Each row comes from the steps of one walk. Every step used is in the known rows, and no mark comes twice. Write the walk behind each row, first mark first.
Known rows:
Z > H: [-0.63 -1.20 -1.44 -1.14 -4.12 -0.87 -1.11 -1.74 -0.10 -2.91 0.93 1.50 -0.03 1.49 -1.62 -4.18 -1.94 -1.56 0.02 0.87 2.03 4.64]
H > W > J > R > A: [1.51 -1.04 -1.22 -3.92 -4.56 3.07 -1.65 1.35 -1.61 -1.99 -0.66 7.30 1.86 -2.26 0.83 -2.54 -3.34 2.44 -0.36 1.61 0.84 4.81]
A > R: [1.20 -1.22 -3.75 0.01 -3.00 1.31 -2.69 0.55 0.66 -0.83 1.12 5.09 -0.31 0.76 0.69 -3.42 -3.18 -1.48 0.71 1.99 1.89 5.34]
F > R > A: [0.60 -1.29 -0.43 -2.21 -2.94 1.07 0.08 1.38 -0.79 -1.96 0.81 3.26 -0.11 -1.49 -1.69 -2.74 -2.21 -0.20 0.14 0.25 2.84 4.86]
Z > H > W > J > R: [0.11 -1.24 -0.11 -4.49 -5.43 0.41 -3.14 -1.88 -1.89 -2.56 0.68 3.94 2.45 -0.16 -0.14 -3.69 -2.12 1.68 -0.13 1.56 -0.54 4.48]
A > R > F: [1.27 -2.60 -2.93 0.57 -3.11 2.66 -2.36 1.01 -0.40 -2.15 2.55 7.35 -2.07 -0.74 -0.10 -3.42 -2.24 -1.52 0.16 1.76 1.54 6.74]
W > H > R: [0.17 -0.36 -3.01 -1.09 -2.23 1.39 -0.68 -0.54 -0.77 -2.82 -2.19 1.83 0.73 0.73 -1.42 -1.85 -1.55 -0.17 -0.39 3.06 0.64 5.54]
W > J: [0.25 -0.18 -2.38 -1.81 -3.15 2.56 -1.07 -1.36 -0.74 -1.82 0.23 3.73 0.28 -0.42 0.75 -3.82 -3.36 -0.80 -0.94 1.34 1.67 4.51]
N > H > Z: [0.85 -1.24 -2.90 -0.40 -2.76 -0.46 -0.91 0.63 1.44 -1.39 -0.98 1.72 -0.36 0.24 -0.98 -3.13 -2.04 -0.94 1.05 3.32 1.51 5.36]
F > Z > H > W > J: [0.58 -1.35 2.21 -4.03 -5.02 -0.83 -2.28 -3.88 -0.76 -2.58 1.58 0.81 1.21 0.48 -2.51 -2.59 -2.68 0.68 0.08 0.21 0.38 5.89]
F > R > J: [-0.52 -0.19 -2.03 -3.07 -2.71 0.81 -0.88 0.00 -1.80 -1.55 2.22 2.30 0.35 -1.87 -1.90 -3.13 -2.59 0.21 0.69 -0.47 2.32 5.33]
Z > H > W: [0.83 -1.44 -0.50 -2.82 -5.47 -1.87 -2.59 -0.82 0.08 -2.66 0.68 1.38 0.50 1.19 -1.64 -3.10 -2.37 -0.31 1.13 1.80 1.16 4.79]
N > H > W > J > R: [1.00 -0.48 -2.26 -4.26 -3.99 1.56 -2.54 0.38 -1.55 -1.04 0.03 6.19 1.79 -1.41 0.80 -3.03 -2.95 2.10 0.90 2.93 0.27 4.83]
J > R > A: [0.13 -1.48 -2.84 -1.44 -3.21 2.48 0.06 1.24 -1.16 -2.12 -0.14 6.38 0.67 -1.19 0.21 -3.46 -2.34 0.44 -0.78 0.68 2.59 5.09]
H > R > A: [1.61 -0.67 -2.50 -0.75 -2.39 1.56 -0.81 2.56 0.55 -2.00 -1.56 3.62 -0.31 -0.14 -1.55 -2.18 -1.94 -0.45 0.04 2.66 2.49 4.88]
J > R > F > Z: [-0.32 -2.90 -1.21 -1.46 -2.90 2.95 0.20 -2.40 -2.57 -2.37 2.89 5.56 -0.97 -2.08 -1.16 -3.53 -0.84 0.19 -1.43 -0.72 1.57 7.92]
W > J > R: [-0.36 -0.39 -2.73 -2.55 -3.18 3.42 -1.28 -1.58 -2.22 -1.67 0.30 5.43 1.46 -1.15 1.66 -4.16 -2.48 0.52 -1.42 1.05 0.87 4.67]
N > A > R > F > Z: [1.85 -2.50 -1.76 1.39 -3.48 2.22 -1.86 1.61 -0.72 -0.85 3.07 6.84 -2.86 -0.38 -2.32 -2.91 -3.25 -1.08 0.69 0.80 1.84 7.27]
A > R > J: [0.52 -0.45 -4.56 -0.60 -2.93 1.60 -2.43 1.22 -0.27 -1.36 1.90 5.91 -0.06 -0.54 -0.33 -3.14 -4.03 -0.49 1.02 0.64 2.21 5.96]
N > A > R: [1.83 -0.77 -4.22 1.30 -3.62 1.33 -2.86 3.42 0.48 0.14 0.57 5.90 -1.03 1.07 -0.13 -3.52 -4.38 -1.44 1.37 2.41 2.01 4.31]

Which walk is each row?
[-0.01 -1.80 1.70 -4.83 -5.09 0.03 -2.54 -4.12 -2.15 -2.34 1.68 2.56 2.29 -0.21 -1.57 -3.00 -1.80 1.77 -0.36 -0.07 -0.42 5.86] | F > Z > H > W > J > R
[2.41 -2.73 1.93 -1.50 -5.76 0.70 -4.03 0.38 -1.20 -1.82 3.33 6.14 -1.15 -0.08 -3.53 -2.59 -3.49 0.42 1.18 1.36 -0.53 6.73] | N > A > R > F > Z > H > W > J
[0.72 -2.81 2.84 -3.69 -5.25 0.43 -1.92 -3.53 -1.80 -3.64 2.98 3.21 -0.44 -0.97 -3.24 -2.61 -1.72 0.55 -0.47 0.16 0.00 7.28] | R > F > Z > H > W > J
[0.78 -3.27 1.89 -2.69 -5.24 -0.95 -1.47 -2.50 -1.01 -3.52 3.18 2.28 -1.25 -0.32 -3.73 -2.49 -1.33 0.07 0.38 0.02 0.94 7.53] | R > F > Z > H > W
[1.66 -0.44 -1.45 -3.34 -4.41 1.61 -2.50 -0.28 -0.41 -1.60 -0.13 3.73 0.71 -0.70 0.74 -2.79 -3.73 0.64 -0.01 2.18 0.97 4.71] | H > W > J
[0.12 -3.61 1.55 -3.38 -5.17 -0.01 -1.73 -2.73 -2.48 -3.25 3.30 4.17 -0.16 -1.07 -2.84 -2.97 -0.47 1.24 -0.03 -0.22 0.28 7.74] | J > R > F > Z > H > W
[1.09 -2.55 0.59 -4.05 -4.22 3.32 -1.75 -2.22 -3.08 -2.21 2.57 6.42 0.16 -2.97 -0.54 -2.58 -1.78 2.18 -1.12 0.21 -0.11 7.70] | H > W > J > R > F > Z
[1.94 -2.03 -3.45 1.66 -3.78 2.66 -2.43 3.90 -0.49 -1.04 2.12 8.08 -2.74 -0.28 -0.94 -3.57 -3.78 -1.32 0.96 2.39 1.75 5.83] | N > A > R > F
[0.15 -1.27 0.52 -1.59 -2.88 -1.52 -1.59 -2.81 0.07 -2.28 0.76 -1.05 0.22 1.66 -3.79 -2.59 -0.40 -1.20 0.05 1.08 1.07 5.86] | F > Z > H > R
[-0.23 0.42 -3.77 -1.80 -2.26 1.92 -0.53 0.06 -1.52 -3.06 -1.50 2.60 0.96 -0.34 -2.49 -1.70 -2.29 0.89 0.00 1.77 1.02 6.07] | W > H > R > J
[-0.12 -2.38 -2.86 -1.03 -3.18 3.27 -0.50 -0.22 -2.40 -2.63 1.89 6.93 -1.01 -1.96 0.25 -4.16 -1.09 -0.03 -1.06 0.88 1.52 6.42] | J > R > F
[-0.33 -0.49 -0.35 -2.37 -2.75 -1.10 -1.52 -2.27 -0.81 -2.67 1.50 -0.35 0.55 0.47 -4.94 -2.50 -1.20 -0.19 0.51 -0.19 1.34 6.59] | F > Z > H > R > J
[0.17 -3.53 0.73 -0.26 -3.70 0.16 -2.12 -2.55 -0.69 -2.99 4.28 4.36 -1.54 0.39 -3.23 -3.24 -1.25 -1.56 0.18 -0.16 0.98 7.87] | A > R > F > Z > H
[1.09 -3.07 -1.10 0.20 -2.84 2.21 -1.72 -1.03 -0.60 -1.81 3.64 6.01 -2.09 -0.76 -1.43 -2.76 -2.02 -1.24 -0.07 0.12 1.63 8.20] | A > R > F > Z
[-0.53 -3.11 1.10 -1.04 -3.76 -0.08 -0.18 -3.54 -1.32 -3.87 3.45 2.22 -1.65 0.01 -3.84 -3.53 -0.84 -1.33 -0.73 -0.78 1.80 7.55] | R > F > Z > H
[0.44 -2.22 2.40 -4.61 -5.25 0.60 -1.45 -2.27 -1.84 -2.82 1.06 4.33 2.24 -1.09 -2.40 -2.52 -2.17 2.45 -0.40 -0.41 0.37 6.17] | F > Z > H > W > J > R > A
[0.61 -0.81 -2.32 -0.94 -2.31 2.10 0.29 1.32 -0.40 -3.35 -2.91 3.53 0.60 0.00 -2.35 -1.21 -1.86 0.41 -0.51 2.68 1.53 5.66] | W > H > R > A
[0.26 -2.57 0.70 -4.02 -5.49 1.72 -2.87 -1.53 -3.00 -3.69 2.05 6.15 0.65 -1.67 -0.96 -3.77 -1.38 1.56 -0.48 1.54 -0.98 5.85] | Z > H > W > J > R > F
[0.51 -2.20 -0.73 -0.88 -3.38 0.28 -1.94 -0.26 -0.81 -3.65 1.07 2.63 -1.39 0.26 -3.29 -3.26 0.29 -1.49 -0.09 2.61 0.69 5.88] | Z > H > R > F
[1.52 -0.19 -1.80 -3.38 -3.96 0.87 -2.32 0.65 -0.19 -1.33 0.08 4.49 0.62 -0.69 -0.11 -2.55 -3.87 0.95 1.11 3.21 1.01 4.47] | N > H > W > J
